Each row was made from one walk, in order. Every step used is in the known rows, and no mark comes twice. Write each row's walk.
In the rows, 128 means zero.
Known rows:
tupavi, notol, toge, pamif: [128  99 175 137 114 167 153 117 153 116  85  67 104 114 101 111 100 102
 141 143 123 159 125 140 108 144 110 110  60 132  94 120]
toge, bofem, notol: [103 129 136 111 133 121 137 119 168 143 117  94 130 163  94 116 103 131
 139 150 152 137 144 143  92  92 114 108 119 106 130 130]
toge, pamif: [146 128 130 119 154 129 129 142 134 110 109 100 105 143 107  91 122 119
 129 147 137 154 116 118 124 131 134 138 108 106 142 119]
bofem, pamif, fasam, toge, tupavi: [117 106 108 211 141 146 150  62 166 173  96 170 116 149 118 125  87  87
  91 120 176 237 144 109 139  96 152 101 112  39 118 166]
pamif, bofem, notol, toge, fasam: [101 106 212  89 126 125 128 115 118 107 120 103 143 144  91 145  81  96
 116 160 139 162 165 126 113 121 116 139  86  71 127 166]
fasam, toge, tupavi, notol, pamif, bofem: [113  86 199 186 141 185 136  86 183 145 152 114 141 177  98 152  76 113
 126 118 126 179 148 137 108 110 123 108 128  98  77 187]
nupad, toge, fasam: [143  94 156  90 157 121 147 126 100 102 125 104 111 105 126 169 138 136
 109 148 134 113 138  71  98 136 124 132 116  86 136 172]
nupad, toge: [148 107 140 126 129 136 148 134 113 120 143 135 105  95 122 159 157 135
  93 152 115 117 127 101  90 148 122 120 110 115 123 145]
tupavi, notol: [ 94 118 137 138 121 160 135 117 171 133 117 102 125 103 114 151 126 139
 150 116 120 114 142 128 109 136 134 114 126 155  87 122]
fasam, toge, tupavi: [152 109 123 166 140 123 128  80 151 160 141 140 151 148 124 124 114 103
 130 130 138 175 140 126 141  92 116 111 116  79 106 184]
notol, tupavi, toge, bofem: [106  79 160 134 130 163 181 109 160 104 118 144 138 133 109 140  81 119
 110 188 153  95 151 134  92  91  92 137 119 129 111 116]
notol, toge, bofem, pamif, fasam: [122  82 161 181  90 166 190  87 147 137  70 143  99 173 115 142  65  82
  89 143 180 185 120 129 135 109 118  75  77  95 156 114]
pamif, fasam: [123 116 132 167 123 141 141 116 146 144 118 147 100 142 112 136 125  97
 110 132 122 157 120 103 131 143 138 131 123 112 137 104]
fasam, notol, pamif, toge: [114 112 147 126 169 123 156 119  82 120 156 141  91 142 142 155  84 108
 126 122 152 136 104 123  95 139 127 150 120  94 181 161]
nupad, toge, fasam, notol, pamif, bofem: [136  70 217 114 171 137 147 121  83  66 163 139  80 159 127 176 116 120
 103 149 130 108 137  73  59 128 131 144 138  49 145 203]
pamif, notol, toge, tupavi: [110  85 166 117  85 139 126  57 151 127 135 126 152 153 105 101  80 122
 171 128 164 157 130 155 158 143  77 144  50 112 115 173]
bofem, pamif, toge: [ 99 126  97 113 154 142 157 118 115 137 123 149 122 104 135 171  80 133
  83 125 186 171 127 121 136 126 160 130 111 113 176 148]
dusi, pamif, fasam, toge, notol: [114 128 119 236 173 182 164 116 164 170 164 179  61 135 120 144 141  58
 132 111 128 210 110  87 142 134 148 123 136 117 133 134]
dusi, pamif, toge, bofem: [136  95 119 131 154 149 174 133 148 151 163 140 100 166 115 177  86 112
 119 121 144 121 107 101 134 115 127 131 118 169 158 172]
tupavi, toge, fasam, notol: [ 99  77 141  91 196 115 146  78 110  81 125 161  87 132 143 139 118 122
 156 167 129  88 149 109 102  90 150 166 129  77 107 158]
pamif, fasam, toge: [143 122 135 209 149 150 144  96 137 168 118 157 102 138 111 155 136  73
  93 130 109 192 114  86 140 110 147 118 132  80 139 132]
toge, tupavi, notol, pamif: [ 94 101 155 138 114 158 146 101 177 146 107  71 134 148 121 108  75 140
 171  93 146 146 143 155  89 155 100 103 114 136  77 149]
bofem, notol, tupavi, toge, fasam: [ 59 123 155  74 167 131 151 122 142 111  87 111 144  84 103 124  80 121
 107 175 161 135 180 116  52 118 118 174 113  74 102 138]
tupavi, notol, pamif, fasam, toge, bofem: [117  87 188 225 148 187 182  88 185 171  92  91  92 188  94 169  85  91
 121 117 122 179 102 100  92 113 128  75 133 104 129 125]
bofem, toge, pamif, fasam, notol: [141 143 134 158 147 117 158 120 141 128  97 164  64 150 131 137 116  57
 118 130 143 167 139  86  79 120 155 157 105  19 145 134]
bofem, pamif: [105 135 104 140 135 145 139 124 125 130  97 143 122 122 139 127 103 145
 100 123 175 161 143 133 115 120 155 112 129 107 138 128]
bofem, toge, tupavi, notol: [101 130 134 111  95 138 144  96 201 159 110 112 156 121 132 167  92 117
 158  96 149 137 180 142  90 124 121 122  97 102  59 175]
pamif, bofem, notol, toge: [108 120 198 125  92 149 125 127 137 125 130 138 137 138  85 129 100  93
  92 161 126 164 160 160 107 121 117 128  81  96 109 138]
pamif, notol, tupavi, toge, bofem: [ 76  69 166 117 137 177 155  77 180  98 132 155 144 140  87 141  71 137
 140 180 168  94 134 125 101 108  91 175 107 129 129 130]
dusi, toge: [133 115 102 123 113 149 154 119 152  85 121 165 138 142 105 114 121 138
 128 134 125 134 109 127 128 143 122 130 124 150 134 151]
pamif, toge: [119 111 122 103 147 123 142 123 118 132 155 139 122 114 120 172 103 119
 110 135 141 143 116 116 150 134 136 146 115 135 169 146]
pamif, notol, toge: [111 106 173 128  95 153 129  83 123 113 122 131 136 132 110 128 112 123
 149 130 147 141 115 140 146 146 101 149  76 131 138 149]
dusi, pamif, bofem, notol: [ 97 158 142 142 132 160 125 164 165 144 150 157 109 144  92 128 130 111
  95 127 109 151 171 113  86 124 155 155 127 127  86 156]
tupavi, toge: [122  98 124 118 140 152 150 115 134 111 119 157 118 122 125 137 132 132
 128 168 111 115 139 140 116 121 143 149 120 138  92 111]
fasam, notol, tupavi, toge: [ 85  96 144 141 146 147 155 103 123  91 130 193 107  87 136 131 120 105
 110 178 135  89 159 133  69 105 113 167 127  91  94 136]
fasam, toge: [151 134 131 174 151 135 122 112 120 148 135 140 136 127 130 150 140 109
 106 135 118 164 122 117 137  97 142 120 140  97 130 159]
notol, toge: [142 110 162 141  90 141 145 117 107 125 112 124 135 126 132 131 120  99
 119 137 129 143 124 147 133 140 102 114  81 130 121 132]
notol, toge, fasam: [132  95 180 103 122 119 148 104  89 108 101  96 137 135 135 141  94 105
 136 136 143 137 127 119 141 133 103 117  88 105 135 163]

Which walk is each row?
[153  95 171 169 113 149 162 120 127 124  78 114  82 151  98  95 108  59
 112 152 124 198 105 109 135 155 115 121  58  92 148  97]	notol, toge, pamif, fasam
[111 113 156 112  82 114 139  92 148 153 109 100 147 137 109  77  88  95
 142 139 156 181 163 177 112 129  85 115  55  87  81 159]	bofem, notol, toge, tupavi
[111  85 101 172 121 175 196  86 200 106  76 182 107 188  94 130  70 123
 105 137 179 174 109 105 125 113 139  91 122 113 164 126]	dusi, toge, bofem, pamif, fasam
[130 120 194 139 133 161 131 151 119 109 141 128 125 182 107 134  96 119
 103 129 124 146 125 133 110 141 132 135 139 120 143 134]	notol, pamif, bofem
[108 120 143 203 173 159 144  88 155 153 161 161  85 127 110 151 128  60
 138 139 140 205 113 103 158 117 136 103 131  92 161 119]	pamif, fasam, toge, notol
[109 111 150 190 151 137 151 117 143 112 120 159  71 126 107  91 101  61
  98 146 156 160 135  80  80 132 106 157 120  37 153 116]	toge, pamif, fasam, notol, tupavi
[ 82 138 141 109 160 152 154 143 153 113  79 118 119  88  80  75  91 109
  96 202 147 165 167 138  46 131 129 171  88  76  99  98]	bofem, notol, tupavi, toge, pamif
[112 137 149 196 143 142 152  89 157 196  94 108 115 182  92  90  88  81
 119 114 149 248 137 124  83 131 126 116 106  31 109 151]	bofem, notol, pamif, fasam, toge, tupavi
[136  83 151 102 173 100 143 102  88  86 144 138  83 103 148 168 148 128
 131 153 132  85 139  67  79 113 120 140 125  55 129 195]	nupad, toge, fasam, notol
[121 127 165 152 118 143 155 119 139 146  64  94  82 141  74  76 104  61
 110 157 136 221 126 126  98 154 124 125  45  66 131  93]	bofem, notol, toge, pamif, fasam
[ 74 122 126 132 126 169 165 124 173  72 154 169 147  93 107 108  83 100
 142 144 179 143 119 137 118 158  78 128 131 141 157 137]	dusi, toge, notol, tupavi
[133 145 171 117 113 143 133 146 143 123 141 166 150 150 123 198 110  99
  89 135 128 139 168 119 110 108 151 146 130  92 121 161]	pamif, bofem, toge
[117 123 193 123 139 156 136 169 152  98 139 118 111  84  51 125 113  98
  41 197 146 164 174  89  35 142 114 149  93  45 123 144]	nupad, toge, pamif, bofem, notol, tupavi
[ 99  64 160 146 144 146 175  86 145  91 132 178 111 130 125 138  88 104
 125 187 151  75 153 131  71  71  95 139 125  95 116 133]	fasam, notol, tupavi, toge, bofem
[108 102 139  97 172 160 128  95 156  84 115 136  91 140  83  99 111 144
 161 174 135 142 117 119 118 134 153 198  82 115 124 114]	tupavi, toge, pamif, notol
[105 105 168 113 128 158 141  98 120 114 112 122 116 150 120 137  91 119
 157 103 145 140 115  93 135 154 117 172  86 137 132 191]	dusi, pamif, notol, toge, fasam
[154 169 130 104 144 119 143 155 136 130  89 111 120 136 129 132 107  97
 119 130 146 170 136 116  97 129 148 150 101  70 136 140]	bofem, toge, pamif
[122  81 169 137 108 168 166 114 164 129 122  78 113 118 114 141 108 144
 138 123 133 132 145 131  51 169  96  99  90 123  67 165]	nupad, toge, tupavi, notol, pamif
[110 147 151 172 135 128 168 132 141 132  90 166  94 120 122 137  95  41
  87 138 166 172 157  78  53 129 123 167 112   4 146 140]	bofem, toge, pamif, fasam, notol, tupavi
[134  90 180 109 180 116 162 115  69  82 123 111  76 136 150 154 120 128
 128 136 143 110 123  79  46 144 115 131 126  49 138 193]	nupad, toge, fasam, notol, pamif
[108 106 139 108 179  90 126  90 103 100 132 131 107 142 146 138 118 120
 159 127 149 101 141  93 112  97 129 144 139  66 142 175]	toge, fasam, notol
[ 85 106 159 119 163 100 131 103 101  92 127 134 130 106 147 135  90 102
 119 131 174 100 150  86  85 108  90 153 144  53 147 180]	toge, fasam, notol, tupavi
[122 109 123  82 146 129 151 102 143  67 105 134 146 150 120 122  94 144
 146 123 138 129 111  96 129 136 126 140 134 118 151 181]	dusi, toge, fasam
[100 125 171 158 131 149 167 125 165 162  77  82  92 202  85 104  77 102
 125 131 149 182 119 127  72 136 123  99 110  87 155  96]	toge, bofem, notol, pamif, fasam
[ 63 116 100 105 175 152 153 115 131 124 164 150  99  88 136 161  73 118
 123 136 221 187 121 139 157 132 148 118 110 123 194 134]	bofem, pamif, toge, notol
[109  93 143  82 179 127 151  98 122  94 104 129 117 129 131 146 110 131
 143 165 122 111 141 113 117 112 148 161 119 111 109 140]	tupavi, toge, fasam
[154  86 134 119 110 122 146 107 138 123 151 129 125 120 121 133 133 128
 123 149 138 125 152 115 104 136 100 118  89  97  93 178]	nupad, toge, tupavi
[167 106 139 122 153 138 149 151 116 100 123 103  83 104 102 122 150 127
  98 169 125 143 119  87  84 147 135 131  95  94 132 136]	nupad, toge, pamif
[ 70 129 146 141 138 150 139 138 145 113 160 127 133  76 122 115  90 102
 135 140 181 139 137 136 124 145  81 124 132 122 155 117]	toge, notol, tupavi
[ 98 108 171 126 141 196 157 130 167  58 171 167 118 179  93 117  75 116
 148 143 154 167  98 149 129 163 111 125 134 145 170 142]	dusi, toge, notol, pamif, bofem
[ 69 130 155 131 118 153 117 107 149 118 138 138 157 104  97 131  92 137
 122 124 170 123 134 108 107 148  98 175 126 114 151 145]	pamif, notol, tupavi
[ 57 102 130 103 190 117 161  97  90  98 133 153 123  79 148 178  37 108
  81 129 232 145 155  82  97 104 123 155 131  35 194 201]	bofem, pamif, toge, fasam, notol, tupavi
[ 92  92 193 123 170 200 157 128 147  79 172 151  94 155 109 133  86 111
 146 181 135 148 131 160 115 136 138 144 122 138 129 104]	tupavi, toge, notol, pamif, bofem
[123 143 169 161 163 136 156 117 137 166  96  80 130 185 102 118  86 115
 120 134 151 188 118 142  74  88 128  90 123  72 148 154]	fasam, toge, bofem, notol, pamif
[ 43 109 130 130 139 194 152  91 154  97  97 182 135  84 109 137  70 156
  97 160 198 147 157 129  87 129 142 184 106 106 123 130]	bofem, pamif, notol, tupavi, toge
[111  95 113  99 166 109 145  76 128  53 126 168 115 151 133 126 106 134
 162 130 144 106 125  96 108 112 123 146 144  85 144 196]	dusi, toge, fasam, notol
[132  93 133 150 161 165 167 111 155 110  90 146  63 144  85 104 123  88
 116 186 107 168 122 101 113 139 161 165  88 101 115  73]	tupavi, toge, pamif, fasam
[129 125 104 130 152 152 156 149 128 150 155 150  99 121 130 166 111 112
 106 112 127 136 118 106 128 146 144 156 122 163 142 167]	dusi, pamif, toge
[ 41 123 120 121 159 162 164 125 134 121 161 152 127  57 123 167  44 101
  87 143 241 187 134 137 129 142 110 126 113 105 203 139]	bofem, pamif, toge, notol, tupavi
[ 58 113 152 140 126 166 145  91 172 117 104 138 150 137 101 137  48 152
 106 128 235 140 138 114 103 109 103 138 118  98 176 151]	toge, bofem, pamif, notol, tupavi
[ 98 166 149 121 136 134 146 153 120 147  89  81 119 149 112  93 102 133
 123 120 144 173 132 155  62 153 131 129 117  98 126 120]	bofem, notol, pamif
[ 94 119 102 127 174 160 163 139 144 139 200 152  82 106 128 158 105  98
 142 115 155 158 110 121 151 153 129 146 118 173 162 153]	dusi, pamif, toge, notol
[ 94 129 151 183 162 159 134 115 137 136 169 142 141  78 123 142 107  74
 118 143 173 179 130 121 131 114  94 108 136  92 156 146]	fasam, toge, notol, tupavi
[110 157 159 200 154 154 153 119 131 192  81 113  99 161  94 121 115  83
  93 121 127 235 117 107  71 142 153 116 124  46 141 124]	bofem, notol, pamif, fasam, toge
[113  70 176 173 103 184 184 101 186 149 109  95  86 129  96 151 108 116
 124 115 125 160 139  99  59 187 105 100  90 103  76 146]	nupad, toge, tupavi, notol, pamif, fasam
[ 85 165 149 119 122 145 154 147 148 133 148 145 155  77 142 162  86  81
 120 125 195 150 155 139  90 145  98 133 122  86 148 135]	bofem, toge, notol, tupavi
[115 105 143 106 171 126 166  99 109  57 101 135 109 181 140 109  77 133
 162 115 152 131 104 103  84 143 115 139 144  84 158 192]	dusi, toge, fasam, notol, pamif
[130  84 136 102 153 127 168 108 140 126 160 119 123 156 111 179  84 118
 126 151 155 121 111 119 155 103 113 117 113 139 184 149]	pamif, toge, bofem
